Known rows, with every way that one mark hangs from another
(K (C Q)): [-15  23 -13 -19   0 -22 -18   2  -4  -8  16  -5  -6  -2  46  18 -14  -8
 -12 -14  -8  -9   5   5   8  47]
(W (X Q (T (N L P)))): [  8  -3 -10 -23 -14   6  -1   2 -15   3  -3   2 -21   2  25   6  -9  -2
 -20 -50 -35  -4  12 -29  16  28]
(N (L G) (T (X Q W))): [  4  12 -13  -3 -17  -1 -14   3 -40 -34   7 -11 -25   9  38   5 -17  -3
 -12 -19 -24  -3  19  -5  -7   7]
(L G (N P)): [-10  37  -9 -16  -3   0  -9  12  -3 -34   6 -16  -9   0  28   7 -40 -11
 -46 -19  -4  -7  -5  16  11  15]
(C Q): [ -8  12 -10 -27  -4 -12 -19  10  -9   1  22  -3  -9  -5  54   9  -9  -9
 -11 -16  -9 -14   0 -16   4  35]
(X Q (T (N P)) W): [ 17 -16 -12 -11 -10   3 -16   7 -17   1  -8   4 -27   2  32   6   4  13
 -19 -54 -25  -2  18 -27  20  24]
(X (T N)): [ 11   9 -13 -16  -2 -10   1  14   8 -11   0   4 -19  -2  55   7   0   3
 -26 -47 -14  -9   5 -17   1  40]
(C K): [ -2  23  -5 -23   2  -1 -21   8  11  -3  41 -11 -19   0  63   9 -12  -4
 -23  -4 -12 -14  -2 -13  17  37]
(Q X): [ -2  32  -9 -20  -7   0 -18  13  22 -29  10  -1 -17   1  51  10 -16  -9
 -32 -15   3 -13  -3  14   1  31]
(P (N (L G) (T (X W)))): [  2   7 -17   2  -8  -6  -2  12 -18 -56  11  -8 -13  13  34   7 -21 -18
 -19 -23 -16  -5  15  25 -17  11]
(G (L (N P (T (X Q))))): [ 10  20 -12 -14 -15 -11 -19  18 -39 -14  56   1 -13   2  27  13 -27  -5
 -23 -34 -17 -12   9  25  12  -1]
(T (N P)): [  7  18 -10 -17   2   0  -6  18   5 -16   5  -4 -10  -1  57   3 -18  -1
 -36 -44 -35 -13   5  16  13  36]
(C K (Q (X (T (N P))))): [  8  -9   0 -15   6  10 -28   5  29  35  13  -7 -10   7  26   8   2 -20
 -27 -16 -33 -12  -8 -10  17  44]
(Q (X (T N))): [ 11  12 -10 -14  -5   0  -8  13  27 -16  -7   4 -18   3  43  10  -3  -5
 -32 -38  -8  -9  -1   4  -3  38]
(C K (Q X)): [ -5   6  -2 -25   2   5 -38   3  21  20  33 -11 -10   6  42  13  -7 -20
 -15  10 -15 -16  -9  -6  11  41]
(N (L G) P (T X)): [ -1  35  -9   5  -6   0   3  12 -13 -38   8 -15 -14   3  35  -5 -25 -19
 -44 -25 -35  -8   6  18   1  12]
(K (C (Q (X T W)))): [ -9   6 -12  -2  -5 -13 -28  -3   9 -12  -4  -2 -13   4  23  19  -5 -11
 -16 -15   6  -2   3  -3   3  42]
(X Q (T N) W): [ 17 -16 -15 -17 -12  -3 -18   5 -22  -3  -6   6 -30   3  43  12   5  17
  -7 -50 -15  -2  20 -33   8  28]
(T (N L) X): [ 13  21 -11 -17  -6  -7  -2  18 -16 -29  26  -5 -13   5  60   9 -18  -8
 -10 -31 -47 -11  20  21  -9  35]
(W (X Q)): [ -2  12 -12 -32 -19  -2  -6   4  -9  -6   4   0 -23   0  47  15 -20   3
  -6 -31 -19  -7   2 -24  15  22]
(N (L G) P (T (X Q W))): [  5  12 -11   4 -14   5 -12   5 -37 -30   5 -14 -23   8  24  -1 -20  -8
 -27 -26 -35  -3  18   4   8   1]
(N L P (T (X Q W))): [  7   4 -13   4 -18   1 -18   8 -31 -24  23  -8 -18   7  25  -2 -10  -4
 -20 -28 -34  -5  21  -1  12   7]
(P (N T)): [ -1   7 -20 -12  -3 -13   1  17  12 -34  13   1  -5   4  46   8 -12  -8
 -25 -34   0 -12   2  17  -4  23]

Rows
[ 13  22  -8 -11  -4  -1   1  19 -13 -27  26  -8 -12   5  49   2 -20 -11
 -24 -37 -60 -11  19  28   3  31] : (T (N L P) X)
[ -8  28 -13 -29   1  -6  -3  10 -14 -50  22  -7 -15   5  44   7 -22 -17
 -28 -17   1 -10  12  23  -8  26] : (P (N (L G)))
[  8   1  -9  -4  -9   8 -28   7   6 -31   0   2 -22   6  35   6  -2  -8
 -27 -28  -2  -4  12  -5  -9  34] : (Q (X (T (N L)) W))
[  4   9 -14   5 -16   1 -12  10 -20 -24  -5 -15 -11  10  12   9 -35  -4
 -27 -30 -25   0   4  12   9  -3] : (L G (N P (T (X Q W))))
[ 14   0 -13 -33  -7  -5  -9   5 -22  -1  14   5 -27   0  40   8   7   8
 -13 -42 -17  -7  23 -24   6  36] : (X Q (T (N L)))
[  8  -2 -16   5 -19  -4 -17  14 -12 -18  15  -9  -5   8  14   8 -25   0
 -18 -31 -23  -3   8   6  13   2] : (L (N P (T (X Q W))))
[-13  23 -11 -16  -1 -14 -25   1  14 -11   6  -5  -6   3  35  21 -15 -15
 -17  -9  -4  -9   0  20   3  46] : (K (C (Q X)))
[  9   9 -20  -6  -7 -17  11  21  11 -35  15   0  -5   8  44  11 -13 -12
 -16 -36 -21 -11   5  27  -8  18] : (P (N (T X)))
[ 14 -14 -11 -13 -10   6 -23   3 -32  -7   8   2 -28   3  26   1   4   8
 -19 -47 -22  -2  27 -28  15  26] : (X Q (T (N L P)) W)
[  6  24  -6 -11   1  10  -8   8  13 -26 -12  -5 -21   5  29   2 -11 -16
 -51 -33 -16  -6   2  13  -1  30] : (Q (X (T (N (L G) P))))
[  8  -4 -11 -28 -16   2  -1   1 -16   0  -2   5 -25   2  34  11  -7   1
  -8 -44 -26  -3  14 -35   7  32] : (W (X Q (T (N L))))
[ -2   7 -12 -12   1 -14 -16   1  19   0 -11   0  -7   5  30  21  -5 -12
 -18 -27 -14  -6   2  13   0  53] : (K (C (Q (X (T N)))))
[  0  17 -13  15 -13   0  -9  14  -8 -38  -6 -18  -5   8  18   6 -40 -11
 -38 -27 -21  -1  -3  19   2   1] : (L G (N P (T (X W))))
[ 11  -5 -13  -2  -7  -4 -14  11  -5 -19  -5   3 -22   0  51   7   0   5
 -20 -45  -9  -4  10 -27   0  34] : (X (T N) W)
[ 16  18 -10 -30  -8  -2  -1   9 -34 -21  11  -9 -25   9  52  14 -20  -1
  -5 -33 -54  -7  24  19  -5  27] : (T (N (L G)) (X Q))
[ -1  22 -10  17 -10   4  -9  10 -25 -44   4 -16 -17   6  31  -4 -25 -16
 -38 -22 -30  -4  10  10   1   6] : (N (L G) P (T (X W)))
[ -6  -2 -11  -5  -3  -8 -33  -4  -3 -14  -2  -2 -10   8  22  17  -4 -14
 -14 -18  -9  -2  14   7  -6  50] : (K (C (Q (X (T (N L)) W))))
[  5  28 -12  -3 -11 -12 -16  22 -26 -28  57  -1  -7   0  32  10 -32 -13
 -32 -30 -13 -13   3  33   6   3] : (G (L (N P (T X))))
[  0  27 -15  -1 -11  -9   0  15  -1 -35   0 -14  -5   6  33  13 -36 -11
 -27 -22 -12  -5  -6  19  -9  10] : (L G (N (T X)))
[  0  28 -13   5  -9  -4   4  16   2 -32  -1 -18  -3   6  22   7 -40 -15
 -41 -27 -24  -5  -7  25   3   4] : (L G (N P (T X)))
[ 12   0  -8   3  -6   9 -21  11  19 -21 -15   1 -19   5  31   5  -5  -6
 -38 -41 -12  -4   3   0   5  29] : (Q (X (T (N P)) W))
[  8   2  -7   1  -7  12 -26   8   6 -28  -3   0 -20   6  25   0  -5 -10
 -40 -34 -10  -4  10   1   0  29] : (Q (X (T (N L P)) W))
[  3   6 -12 -26 -19  -5   1   1  -6   2  -3   5 -27  -1  35  13  -7   4
 -10 -41 -11  -4   2 -46  15  23] : (W (X Q T))
